Each row was made from one small tree. Brackets hold a mark, then the marks that hang from it, in alphabetical order. Every link used is in the known rows. Write each row's tree.
Known rows
(dizom (neli foti)): [ 17.9  10.9   0.7  -9.0  -8.8   4.4 -51.3 -12.2  -5.5  13.0  -3.1  25.8
   5.9   1.0  13.5  12.0   3.5 -34.1  -8.5 -32.2   2.0 -18.3  -2.2  24.2
  11.7   5.8  -0.6]
(pugo zege): [  0.9   8.8 -13.3   0.3  -5.1  15.4  -2.3  -5.3  -2.1  -0.5 -10.5 -12.6
   2.6 -13.6  -2.8 -17.8 -12.5  -1.8  -0.7  15.4  -3.0 -12.9   6.9 -10.9
 -10.1  -7.6   4.2]
(zemo giko): [ -8.1  -2.8  -6.3   6.9   3.4  11.4  -5.6  -0.5   6.1  -3.0  -4.0 -16.6
 -12.5  -7.9   0.3  -6.6  -6.1  -0.6 -20.4   1.3 -11.9 -18.9   2.6   1.5
  -2.9 -13.9   7.2]
(zemo giko pugo): [-21.3   4.8  -1.2   7.7  13.0  14.9   4.8  -3.4   6.2  -8.2  -4.2 -35.0
 -15.1  -5.6  -0.8 -15.5  -8.5  12.3 -22.9  15.1 -23.7  -7.6  -4.2  -2.0
  -8.3 -10.3  12.3]
(giko pupav): [  3.4  12.7  -7.2   2.3 -14.7   4.9 -13.5  -2.9   3.4  -0.1  10.8  -8.7
   5.9  -2.8  -1.0  -3.5   6.3  -0.3 -14.5 -16.9  13.8  -3.9   4.0  -4.4
   3.4 -20.9   8.5]
(pugo giko (zege (mutib (zuda (neli foti)))) zemo): [  8.3 -13.0  -8.3  -0.1  19.1   5.0  19.1  -2.8  -1.8  -3.0 -10.8 -17.6
  -1.0 -22.5  -7.6 -11.0 -17.7  -5.8  15.9  26.5 -16.6  -4.0 -10.4 -14.7
  -5.0  26.8  13.3]
(dizom (neli (zuda foti))): [ 16.0  14.5  12.5 -12.8  -9.0  -4.9 -47.6  -8.6 -16.6  15.2  -1.0  51.8
  10.4   5.8  13.8  33.3   8.1 -28.8  -0.8 -43.9  13.5 -20.0  -7.7  30.8
  10.8   7.4  -1.1]
(merose pupav (zuda foti neli)): [ -1.5 -21.6  18.9  -9.5  -9.7   0.0 -20.9 -12.6  -1.7  22.2  11.7  58.1
  18.4  19.0   2.4  50.7  15.4  -0.8  13.1 -41.2  26.3  -1.3  19.5  32.9
  26.6  14.8 -23.0]
(zemo (giko pupav) mutib pugo): [-32.7  33.9  -2.8   9.3   7.2   0.2  14.3   5.5  13.6 -19.5  -2.8 -63.1
 -13.9  -6.4   2.0 -19.8   2.6  22.2 -24.9  18.8 -18.0  20.1  -9.3 -16.0
  -7.5 -13.6  15.0]
(pupav (zuda foti)): [  1.0 -11.3  12.7  -3.0 -11.2   3.6 -18.6  -3.3 -10.4  15.9   6.0  33.8
  -1.6  19.4   1.2  17.7   3.7 -10.1  12.3 -18.2  13.4  -3.6   7.8  17.7
   5.8 -10.1 -24.1]
(zemo (giko pupav) (mutib zege (zuda foti)) pugo): [-30.4  21.9   0.0   5.5  17.1 -20.4  31.6   9.8  10.3 -25.2  -1.8 -35.3
  -0.7   2.2   9.6 -17.2  -2.0  22.7  -7.7  37.6 -32.3  26.8 -16.4 -11.7
 -13.3  -2.7  24.3]
(zemo (giko (pupav (zuda foti neli))) pugo): [ -6.8   1.4  16.9   7.3   2.2  -0.1  -5.0   6.0  14.7  13.8  12.4  11.4
 -12.7  28.1   3.8  28.3  17.8  16.5  -1.9 -24.9 -12.7  23.1 -12.4  19.0
  10.3  -3.4 -11.3]
(foti neli zuda): [ 15.1  -3.0   5.4  -8.6  -6.7  -2.2 -18.9   2.1  -6.5  11.1  11.3  33.0
  -3.2  22.6  -3.7  14.7  -2.2  -3.7   3.1 -37.5  13.5  -6.7  -2.2  13.5
   6.6  -4.2 -11.4]
(zege (mutib zuda)): [ 15.4  -5.5  -6.2 -12.3  -1.4  -4.4  10.2  -0.8 -18.1  -6.2   1.5  -5.0
   9.3 -18.3  -1.7 -17.0  -8.7  -6.5  -5.0  18.7  12.1 -19.8   5.6  -7.8
  -4.4  -0.2   5.1]
(pugo giko (zege mutib)): [ -8.8   2.6 -16.3   1.7  12.6  20.6  16.6 -14.4  -0.3 -16.0 -17.6 -44.1
 -11.2 -33.0  -1.9 -32.0 -14.9  -1.8   2.1  37.5  -6.8 -14.1   7.9 -27.0
 -19.7  10.0  10.8]
(mutib (zuda foti neli)): [ 22.9 -12.7   8.1 -13.0  -4.8  -6.0  -7.5   9.6  -2.7  23.2  10.9  50.2
  11.6  12.0  -2.9  28.9  -1.6  -9.9   9.5 -23.1  -4.2 -10.6  -2.0  21.1
  13.0  -4.4  -1.1]
(giko (pupav zuda)): [  7.8   1.1   2.7   4.3 -22.0   1.4 -13.7   1.0  -6.4   8.1  13.3   6.7
   2.1  12.1  -2.2   3.6  13.3   3.6  -5.9 -24.6  27.9   5.7   5.6   0.4
   5.9 -19.5 -14.1]
(mutib zege (zuda (foti neli))): [ 15.1 -17.4  -0.9  -7.7   6.8 -13.4   3.2   3.0   5.3   2.9   3.2  45.6
   9.2  10.2   2.0   8.2  -2.2 -11.6  15.0   1.3  -9.8  -7.8  -0.5  13.3
  -0.2   6.1   2.5]
(pugo (zege (mutib (zuda foti neli)))): [ 18.4   0.4  -4.6 -17.1   3.9  -5.1  12.3   1.6  -4.6   8.4  -5.1  21.2
  13.7 -11.1   1.4   4.3  -9.8  -8.1  19.8  19.1  -9.2  -8.1  -0.9   1.6
  -2.0  16.4  -0.7]
(zemo giko mutib): [-21.0  12.7  -5.0   4.1   6.8   2.3   4.3   6.6   8.6 -10.4 -13.2 -38.6
 -15.5 -10.2  -0.8 -14.6  -7.7   1.2 -18.0  19.1 -17.2  -5.1   4.0  -5.7
  -5.6  -9.9   1.9]
(merose zuda): [  6.6  -7.6   0.7  -7.8 -14.1   5.5  -3.7  -8.2 -10.9   2.0   3.5  16.7
   4.5   3.6  -1.4   3.4  -1.0  -2.8  -3.8 -10.9  16.4 -15.0   9.5   5.4
   4.5  -1.2 -17.7]
(zege mutib): [  1.9   1.7  -9.3  -8.2   2.4   9.6  -3.6  -9.9  -6.1  -9.4  -6.0 -20.1
   1.0 -19.0  -0.1 -19.3  -4.8 -12.9  -7.7  22.2   4.7 -18.8  12.3  -5.0
  -5.5   2.8  -1.8]
(pupav zuda): [  7.2 -12.2   5.1   0.2 -13.4   8.2 -13.7   1.1 -11.5  10.5   2.2  12.6
  -3.0   8.3  -3.7   0.7   2.9  -5.3  -0.2 -10.2  17.8  -8.9  11.6   6.1
   2.7 -11.2 -23.0]
(pugo (giko pupav) (zege (mutib (zuda neli)))): [ 19.5   3.7 -13.7  -1.7   2.4   0.9  28.1   2.6   4.2  -3.0   0.1 -18.6
   1.8 -23.9  -4.7 -11.8  -1.3   9.8   3.5  10.0   2.3   1.2  -5.4 -25.4
  -5.5   9.1  18.4]
(pugo zege (zemo (giko (pupav zuda)))): [-12.3   1.5  -7.8  27.3  -4.5   8.8  17.8   3.1   7.3 -11.9  -4.9 -31.9
 -12.4  -3.3  -2.9 -13.0  -2.2  22.8  -2.9  10.9   0.1  15.1  -4.9 -20.1
 -11.5 -10.4  -1.3]
(zemo (giko (pupav (zuda (foti neli)))) mutib): [-10.8  11.3  11.8   5.1  -3.8 -15.4  -1.5   9.3  17.4   1.6   5.8  11.3
 -17.1  25.1   3.7  24.6  18.6   4.9   8.3 -25.2   3.4  26.5  -5.9  10.4
   6.8  -6.1 -22.0]

Which tree is each row?
[ 12.8  -3.1  12.6  -1.2 -17.2  -5.9 -19.8  -1.3   5.7  15.6  18.5  47.3
  -1.8  30.0   0.7  32.2  20.7  -4.8  16.1 -48.7  24.5  14.3  -0.5  18.5
  12.5  -9.7 -24.2]  (giko (pupav (zuda (foti neli))))
[ -5.8 -21.3  17.7  -6.7 -10.2  -3.1 -17.4 -18.0  -1.9  12.3  14.8  62.0
  11.5  20.9   2.1  46.2  15.1  -0.9  19.2 -47.1  37.0   0.0  18.0  28.9
  21.2  12.5 -22.5]  (merose pupav (zuda (foti neli)))
[ -4.9  -6.6  -9.4  14.0  15.7  -7.3  38.3  18.5  21.1 -15.9  -7.7 -33.2
  -1.7 -13.6 -11.5 -16.7  -0.3  14.3   0.6  33.1 -21.3  19.0  -3.3 -24.6
  -5.8   7.4  16.1]  (pugo (giko pupav) (zemo (mutib zege (zuda neli))))
[ 21.7 -15.2  12.6  -8.3 -10.1   0.7 -37.8   2.4  -5.8  31.2   5.0  38.9
   2.6  25.7  -2.1  24.9   9.5 -20.3   6.2 -33.0   7.6  -2.3   1.3  28.7
  20.3   5.1 -28.7]  (pupav (zuda (neli foti)))
[ -9.9 -14.6   2.3  23.4  -5.4  14.5   8.8  -0.7   5.7  -5.8   7.2 -21.0
 -14.3   0.2 -11.5  -3.4   5.5  13.9   0.0 -12.2  17.0  11.1   2.2 -15.9
  -2.6 -13.9  -4.3]  (pugo (giko (pupav zuda)) zemo)
[ 25.9 -19.5  -8.2  -7.4   4.9  -5.3   6.3  12.9   3.2   8.7  -4.4  21.4
  12.4  -2.0  -4.2  -5.1  -3.3  -6.1  -2.7  16.5 -15.1 -14.3   4.8   5.6
   2.0   6.7   4.1]  (mutib zege (zuda neli))
[-27.0  31.3   0.9   3.7   6.0  -4.4  36.1   3.4   2.6 -15.1   0.4 -35.8
  -3.2  -6.7  -0.8 -14.3  -7.7  26.2  11.9  19.9 -11.6  29.6 -16.9 -28.9
 -14.4  -9.1  24.8]  (zemo (mutib (zuda foti)) (pugo (giko pupav) zege))
[-18.0  11.7  -1.8  10.9   4.1  17.5   5.7  -7.8   9.2  -9.3   9.3 -39.6
 -11.1  -5.9  -5.3 -13.7   3.0  17.0 -15.4  -4.3  -2.7   6.8  -4.6 -16.8
  -6.4 -16.5  21.2]  (zemo (pugo (giko pupav)))
[ -1.8   1.9  -4.9  13.5 -12.4  13.1   8.2  -4.2  -0.6   0.2   1.3 -16.6
 -10.6  -2.1  -4.7 -10.3   3.6  15.4   4.4 -10.7  17.2  10.0   0.6 -21.8
  -8.1 -11.5  -2.2]  (pugo (giko (pupav zuda)) zege)
[  5.8 -20.3  16.4 -10.7 -11.4  -2.6 -36.5 -14.7  -9.1  24.2  12.0  48.0
  19.1  20.4   2.1  41.5  15.5  -7.5   4.5 -47.5  31.5  -1.8  14.6  32.7
  31.7  19.6 -18.6]  (merose pupav (zuda (neli foti)))
[ 26.5 -15.9  -2.3 -11.7   4.8 -11.8 -14.7   6.8  -2.5  14.6  -0.4  30.3
  16.6   9.1   1.6   3.9  -2.5 -18.3   0.8   0.8 -15.8  -9.7  -4.1  16.7
   9.0  13.5   5.3]  (mutib zege (zuda (neli foti)))
[ 16.6  -9.3   3.1 -17.5   3.8 -11.2   4.3  -2.8  -5.5   1.1   6.9  35.4
   6.9  -1.2   1.3  12.1  -1.6 -15.7  16.1  -4.4   6.6 -10.8  -1.0  10.3
   2.8   8.8  -2.8]  (zege (mutib (zuda (foti neli))))
[-15.5   5.2  -1.9  -4.3  19.7   7.3  35.0 -11.4  -9.2 -15.5  -6.4 -26.3
  -4.4 -20.8   0.5 -21.3 -18.9  11.8  14.9  40.0 -15.7   0.2  -9.9 -22.2
 -20.5  11.8  20.8]  (zemo (pugo giko (zege (mutib (zuda foti)))))
[ -9.9  13.5 -12.5   7.8   5.3 -19.8  25.9  15.4   8.3 -23.6  -5.1 -37.7
  -0.1 -10.1   4.1 -26.2  -0.6  15.1 -18.2  31.0 -15.8  11.8  -5.8 -20.2
 -10.5  -8.1  20.4]  (zemo (giko pupav) (mutib zege zuda))
[ 22.9  16.7   9.6 -13.7 -11.7  -7.3 -63.3 -11.5 -23.5  16.8  -1.4  40.2
  12.1   6.8  13.6  24.4   8.1 -36.7  -9.4 -49.3  18.3 -21.2 -13.3  30.6
  14.6  12.0   0.8]  (dizom (neli foti zuda))
[-37.8  13.1  -8.3   8.6  27.2   3.7  23.6   5.4  14.6 -27.2 -23.9 -65.1
 -13.9 -12.3   2.8 -39.0 -10.3  13.6 -20.3  64.4 -45.2   7.8   0.0 -14.0
 -19.6   6.6  11.1]  (zemo giko (mutib zege) pugo)
[  5.8 -27.0  14.3   1.5 -11.1   6.5 -24.5   0.5  -4.6  28.1   7.2  34.6
   8.4  14.6  -6.2  30.0  16.5   2.3   5.0 -32.4  33.1   0.1  24.5  21.7
  22.2   3.5 -24.2]  (merose (pupav (zuda neli)))
[-19.5 -14.1 -10.6  14.1  21.8  -0.8  40.2  10.9   5.0 -25.9 -18.5 -43.9
  -7.3 -22.5 -10.3 -35.2 -17.7   9.3   1.7  56.0 -22.2   2.3   2.3 -30.1
 -18.6   4.6  15.5]  (pugo giko (zemo (mutib zege zuda)))
[ 22.3  13.0   9.7 -14.2 -14.0  -5.3 -56.6  -8.6 -21.4  16.0   5.9  40.5
   7.0  22.8  14.9  20.3  -0.2 -25.6  -3.7 -51.6  13.1 -10.2 -12.3  28.4
  13.4   7.1  -5.8]  (dizom (neli (foti zuda)))
[-30.5   8.7 -13.2  16.6  14.7  19.2  28.9   0.3  10.6 -20.5 -25.7 -60.8
 -17.2 -30.0 -11.0 -32.2 -20.2  10.5   6.1  48.3 -20.4   6.2   4.8 -35.3
 -20.3   0.5   8.7]  (pugo giko zege (zemo mutib))
[ 16.6 -11.6   6.8 -10.5  -3.8  -9.4  -5.1   3.2  -1.2  13.7  13.2  53.7
   5.5  12.6  -1.5  24.3  -1.3 -11.1  15.0 -29.0   5.6 -10.3  -4.4  17.6
   7.3  -6.9  -1.5]  (mutib (zuda (foti neli)))
[ 23.1  -3.9   5.6   0.0 -19.3   1.0 -16.2   9.4   4.5  21.5  12.1  23.9
   2.7  16.8  -5.3  18.7  20.1   1.1  -2.5 -33.7  19.6   7.9   5.7  10.5
  15.5  -7.4 -21.4]  (giko (pupav (zuda neli)))
[  5.2   9.5 -16.0   1.8  -0.4   1.6  31.0  -5.5  -5.7 -17.5   1.0 -35.6
   1.3 -29.1  -2.3 -28.1  -7.2  12.7   1.1  17.9  11.4  -1.0  -5.3 -35.8
 -15.8   0.6  24.9]  (pugo (giko pupav) (zege (mutib zuda)))
[ 28.3 -10.0   5.4 -14.4  -7.1  -8.0 -23.5   7.6  -8.9  25.7  10.0  38.4
  12.4  11.8  -3.0  19.7  -1.1 -17.9   0.0 -29.0   0.7 -11.2  -7.3  21.4
  17.5   0.0   2.8]  (mutib (zuda (neli foti)))
[  7.5  -3.6   1.8 -15.5   0.3  -7.5   4.5  -4.4 -16.1  -2.2   6.0  15.0
  11.3  -8.4   4.2   0.3  -7.9 -12.1   7.7   9.9   6.7 -14.3   1.3   3.8
  -1.2   1.0   4.8]  (zege (mutib (zuda foti)))
[-15.7  24.5  -4.8   1.6  11.0  -7.7  32.6  -5.0  -1.5 -21.9   2.9 -33.6
   1.7 -14.5   9.0 -17.1  -8.0  23.9  -0.3  30.4 -15.2  14.3 -20.4 -19.0
 -16.4   3.3  28.2]  (zemo (giko pupav) (pugo (zege (mutib (zuda foti)))))
[-32.5   2.0   1.1  22.3  10.9  -9.7  19.9   7.1  17.1 -22.9 -10.4 -31.6
 -11.2   9.1   5.0  -8.5   5.1  12.8   4.3  35.2 -19.8  32.2  -3.0  -7.1
  -9.2   0.5 -10.1]  (pugo (zemo (giko (pupav (zuda foti))) (mutib zege)))
[-23.5   1.8 -14.6  10.0  15.6   5.1  17.4   4.4  11.6 -24.5 -23.7 -45.6
  -0.8 -17.8  -5.8 -36.3 -11.9  -1.2  -2.8  63.0 -25.2   3.1  12.1 -17.4
 -14.4   5.8  -0.7]  (pugo (zemo (mutib zege)))
[-17.3   9.2  -5.2  13.9   1.5 -10.6  14.2  10.8  10.5 -18.1 -10.8 -39.3
 -10.5   4.0   5.1 -21.6  10.5  12.5 -12.8  26.1  -7.3  21.4   3.9 -13.0
  -8.6  -1.7  -9.9]  (zemo (giko (pupav zuda)) (mutib zege))
